What can hang from each mark:
liduvif: dagup nase
ribef: rogu vavot
vavot: ribef
nase: liduvif rogu
rogu: dagup mupum ribef
dagup: liduvif rogu

Known rows, with every way that one mark hangs from another:
vavot(ribef(rogu(dagup mupum))): [+0.50, -0.22, -2.56, +2.94, +2.30, +1.22, +0.52, -2.22, -0.13, -1.47, +1.00, +0.48, -1.39, +2.03, -1.08, -0.89, -1.14]
rogu(dagup mupum): [+1.34, +0.94, -1.59, +2.09, -0.19, -0.04, -0.08, -1.18, -0.36, +0.72, +1.50, +0.29, -0.70, +0.96, +1.15, -1.90, -0.87]
rogu(dagup(liduvif) mupum ribef(vavot)): [+0.56, +0.54, -0.18, +2.34, -0.74, +0.75, +0.98, -0.98, -0.61, -0.15, +2.42, +1.00, +0.47, -0.65, +0.79, -1.59, -1.19]
rogu(mupum ribef): [+2.00, -1.15, +1.39, +1.93, +1.34, -0.90, +0.44, +0.07, +0.08, +0.05, -0.90, -0.63, +0.43, -0.35, +3.00, -1.30, -1.43]
rogu(dagup mupum ribef(vavot)): [+1.53, -0.13, +0.23, +1.09, -0.02, -0.21, +1.22, -0.50, +0.50, -0.31, +1.78, +0.57, -1.07, -0.19, +0.74, -1.26, -1.63]
dagup(liduvif rogu(ribef(vavot))): [+0.97, -1.87, +5.55, -0.25, +0.48, +0.88, -1.27, -0.16, +2.00, -0.25, +1.74, +0.74, -0.23, -1.87, +1.34, -0.78, -0.54]
ribef(rogu(dagup mupum) vavot): [+0.42, +0.59, -3.39, +0.64, +0.87, +0.84, +0.16, -1.79, -0.05, -0.84, +3.77, +0.92, -3.38, +0.75, -3.06, -1.07, -1.72]
ribef(rogu(dagup) vavot): [+0.36, -0.40, -0.43, -0.49, +0.33, +1.01, -0.79, -1.21, +0.59, -1.22, +3.92, +0.66, -4.30, -0.09, -2.90, -1.08, -1.29]
rogu(dagup mupum ribef): [+2.22, +0.28, +0.34, +2.71, +0.53, -0.37, +1.05, -0.59, -0.55, +0.21, +0.68, +0.17, -0.23, +0.13, +3.27, -1.55, -1.30]
nase(liduvif(dagup) rogu(mupum)): [-0.13, -3.01, -2.98, +0.91, -0.37, -2.18, +0.64, -0.73, -0.03, +1.82, -2.46, -0.12, +0.85, +2.07, -0.63, +0.23, -0.48]
ribef(rogu(dagup(liduvif) mupum) vavot): [-0.60, +1.25, -3.75, +1.83, +0.05, +1.81, -0.06, -2.32, -1.14, -0.68, +4.49, +1.35, -1.89, +0.28, -2.96, -1.38, -1.27]
liduvif(dagup nase(rogu)): [-1.40, -2.57, -2.04, +0.37, +0.23, -2.50, -0.86, -0.21, +0.91, +1.49, -1.17, +0.68, +1.82, +0.11, +0.04, +0.31, +0.02]
dagup(rogu(mupum ribef(vavot))): [+2.03, -1.57, +3.15, -0.25, +1.74, -0.33, -0.09, -0.27, +2.46, +0.00, +0.71, +0.60, -0.86, -0.56, +0.90, -0.43, -1.40]
dagup(rogu): [+1.69, -1.41, +4.28, -0.44, +1.01, +0.04, -2.41, -0.29, +2.18, +0.65, +0.80, +0.04, -1.43, -0.24, +1.64, -1.04, -0.22]
dagup(liduvif rogu(mupum)): [+0.81, +0.22, +0.76, +1.86, +0.75, +0.86, -1.61, -1.40, +0.58, +1.17, +1.32, +0.77, +0.89, +0.11, +1.51, -1.39, -0.20]
vavot(ribef(rogu(mupum))): [+0.14, -1.59, -1.40, +2.20, +3.16, +0.66, -0.12, -1.57, +0.56, -1.61, -0.54, -0.30, -0.85, +1.55, -1.39, -0.65, -1.27]
liduvif(nase(rogu)): [-0.23, -2.50, -0.26, -0.45, +0.45, -2.25, -0.52, +0.74, +1.36, +1.15, -0.09, -0.02, +1.04, +0.55, -0.96, -0.40, -0.24]
ribef(rogu vavot): [+0.07, -1.86, +0.71, -1.26, +1.23, +0.48, -1.45, -0.56, +1.17, -1.39, +2.49, -0.08, -3.66, -0.59, -3.19, -0.88, -1.39]
dagup(liduvif(nase) rogu): [-0.75, -0.03, +3.17, +0.46, +0.86, +0.09, -2.52, -0.54, +0.44, +0.93, +1.94, +0.98, +1.10, -1.02, +0.56, -0.57, +0.55]
liduvif(dagup nase): [-1.64, -0.88, -0.15, +0.82, +0.56, -1.71, -1.84, -0.65, -0.29, +0.72, -0.49, +0.48, +0.65, -0.94, +0.91, -0.18, +0.07]
rogu(dagup(liduvif) mupum ribef): [+1.24, +0.96, -0.24, +3.81, -0.27, +0.60, +0.87, -1.11, -1.72, +0.36, +1.39, +0.48, +1.44, -0.33, +3.41, -1.90, -0.86]
vavot(ribef): [+0.30, -2.68, +3.27, +1.00, +1.14, -0.05, -1.19, -0.25, +1.90, -0.97, -1.39, -0.74, +0.03, +0.69, +0.56, -1.26, -0.31]

Rows:
[-1.16, -0.89, -3.66, +1.86, +0.25, -1.43, +0.17, -0.33, -0.38, +1.69, +0.31, +0.64, +3.52, +0.80, -1.03, -0.72, -0.26]  dagup(liduvif(nase(rogu(mupum))))
[+2.27, -2.16, -0.16, +1.27, -0.37, -1.64, +2.66, +0.17, -0.48, +1.14, -0.73, -0.24, +0.05, +2.12, +0.67, -0.33, -1.08]  nase(liduvif rogu(dagup mupum ribef))
[+1.06, -0.74, -2.49, +1.90, +0.82, -2.07, +2.14, +0.07, -0.10, +1.18, +0.22, +0.81, +1.91, +1.00, +1.16, -0.24, -1.00]  liduvif(nase(rogu(dagup mupum ribef)))
[+1.58, -3.30, -0.52, +0.00, +0.54, -1.55, +1.57, +0.50, +2.37, +0.32, -0.54, -0.01, +0.68, +0.42, -0.54, -0.57, -1.75]  nase(rogu(mupum ribef(vavot)))
[+1.92, -4.49, +3.85, -0.56, -0.03, -2.13, +1.11, +1.43, +0.77, +0.59, -1.84, -1.31, -0.20, +0.84, +0.74, -0.17, -0.79]  nase(liduvif rogu(ribef))
[+1.52, -2.13, +4.24, +0.96, +1.50, -0.48, -1.45, -0.74, +1.62, +0.52, -1.07, +0.63, -0.11, -1.44, +4.58, -0.02, -0.32]  liduvif(dagup(rogu(ribef)))
[-0.04, +0.77, -0.78, +2.19, -0.01, +1.83, -1.14, -1.79, -1.63, -0.51, +3.70, +0.59, -1.90, -0.21, -0.26, -1.70, -0.52]  ribef(rogu(dagup(liduvif)))
[+1.96, -2.46, +6.13, -1.47, +1.20, -0.08, -1.08, +0.35, +3.09, -0.39, +0.98, +0.43, -1.75, -1.40, +1.16, -0.45, -0.97]  dagup(rogu(ribef(vavot)))
[+1.47, -1.16, +3.19, -0.02, -0.53, -0.05, +0.27, +0.08, +1.23, -0.66, +1.98, +0.36, -1.98, -1.05, +0.91, -1.31, -1.17]  rogu(dagup ribef(vavot))
[-0.14, -1.57, -3.16, +0.70, +1.02, -2.46, +0.40, +0.15, +0.82, +1.51, -0.46, +0.22, +1.96, +1.25, -1.04, -0.36, -0.70]  liduvif(nase(rogu(mupum)))
[-0.46, -3.22, -0.15, +1.02, +0.95, -2.81, +0.35, +0.29, +0.73, +0.98, -2.09, +0.50, +2.35, -0.69, +2.02, +0.65, -0.39]  liduvif(dagup nase(rogu(ribef)))
[+1.02, -0.92, +2.69, +0.88, +0.97, +0.70, -0.26, -0.77, +1.42, +0.11, +1.47, +1.06, +0.65, -1.12, +1.05, -0.74, -0.97]  dagup(liduvif rogu(mupum ribef(vavot)))
[+1.21, -2.84, +5.83, +0.03, +0.96, -1.04, -0.86, -0.37, +0.42, +0.62, -1.69, +0.09, -1.07, -0.47, +2.99, +0.69, -0.15]  nase(liduvif(dagup(rogu(ribef))))
[+0.89, -1.66, +1.18, +0.56, +1.54, -0.52, -0.36, -1.21, +2.12, +0.37, -0.36, +1.31, -0.27, -1.00, +1.74, +0.30, -1.07]  liduvif(dagup(rogu(mupum ribef(vavot))))
[-0.34, -2.42, +1.15, +1.39, +0.33, -1.57, +0.39, +0.82, +0.09, +0.81, -0.29, +0.19, +3.20, -0.79, +1.21, -0.37, -0.25]  dagup(liduvif(nase(rogu(ribef))))
[-0.97, -2.90, +1.23, -0.18, -0.09, -1.46, +0.50, +0.92, +1.14, +0.25, +0.87, +0.68, +2.30, -1.15, -1.34, -0.13, -0.57]  dagup(liduvif(nase(rogu(ribef(vavot)))))
[-0.27, +1.69, -0.89, +3.60, +0.36, -0.37, +0.97, -0.86, -2.37, +0.55, +1.66, +1.03, +2.33, -0.60, +2.16, -1.11, -0.57]  rogu(dagup(liduvif(nase)) mupum ribef)
[+1.29, -1.64, +1.41, +0.44, +0.85, -0.80, +0.59, +0.14, +1.16, -0.44, +0.20, -0.13, -0.42, -0.69, +0.47, -1.02, -1.75]  rogu(mupum ribef(vavot))
[+2.47, -2.31, +1.22, +1.07, -0.34, -0.96, +1.05, +0.41, +1.26, +0.62, +0.22, +0.10, +0.10, +0.38, +2.60, -1.07, -0.88]  nase(rogu(dagup ribef))
[-1.15, -3.63, -0.25, -0.57, +0.45, -2.70, +0.51, +0.45, +1.82, +0.49, -0.99, +1.01, +1.54, -1.03, -0.55, +0.93, -0.69]  liduvif(dagup nase(rogu(ribef(vavot))))
[-1.37, +2.35, -4.44, +3.09, +1.19, +0.70, -0.07, -2.14, -2.91, +0.05, +3.79, +1.39, +0.05, +0.29, -1.54, -0.87, -0.67]  ribef(rogu(dagup(liduvif(nase)) mupum))
[-0.81, +0.13, -1.29, +1.27, +1.97, -1.29, -1.60, -1.60, +0.43, +1.54, -0.16, +1.59, +1.12, -0.15, +1.22, +0.51, -0.02]  liduvif(dagup(rogu(mupum)) nase)
[+0.13, -0.99, -1.18, +0.25, -0.35, -1.65, -0.01, +0.10, +0.79, +1.30, +1.40, +0.73, +0.56, +0.98, -0.62, -0.61, -0.11]  liduvif(nase(rogu(dagup)))
[-1.23, -1.76, -0.57, +0.75, -0.32, -1.22, -0.77, +0.21, +0.22, +1.28, +0.61, +0.34, +2.63, +0.00, -0.75, -0.73, +0.17]  dagup(liduvif(nase(rogu)))
[+0.38, -1.08, +0.38, +1.81, +1.75, +1.34, -0.46, -1.63, +0.50, -1.84, +1.28, +0.23, -2.27, +1.31, -1.03, -0.90, -0.68]  vavot(ribef(rogu(dagup)))
[+0.29, -2.20, +3.88, -0.55, +0.23, -0.74, -1.97, -0.94, +0.64, +1.14, -0.78, +0.26, -1.63, +0.19, +1.04, +0.34, +0.36]  nase(liduvif(dagup(rogu)))
[+0.75, -2.15, +0.77, +0.78, -1.56, +0.08, +1.02, -0.03, +1.35, +0.22, +2.06, +0.95, +0.76, -0.37, +0.17, -1.15, -0.77]  nase(rogu(dagup(liduvif) ribef(vavot)))
[-0.90, -0.84, +1.73, +0.18, +1.43, -1.15, -2.50, -0.99, +0.97, +1.15, +0.12, +1.32, +0.36, -0.90, +1.38, +0.46, +0.44]  liduvif(dagup(rogu) nase)
[-1.21, +1.32, +0.18, +1.88, -0.84, +0.04, -1.15, -0.78, -1.68, +0.69, +2.97, +0.94, +0.83, -0.58, +0.49, -1.48, +0.31]  rogu(dagup(liduvif(nase)))
[+0.81, -2.54, +4.15, -0.60, +1.01, -0.36, -1.34, -0.60, +2.63, -0.03, -0.02, +1.10, -0.99, -1.77, +2.00, +0.29, -0.64]  liduvif(dagup(rogu(ribef(vavot))))
[-0.38, -2.23, -3.23, +2.14, +1.49, -2.98, +1.30, -0.19, +0.15, +1.39, -2.35, +0.75, +3.38, +0.11, +1.70, +0.69, -0.80]  liduvif(dagup nase(rogu(mupum ribef)))
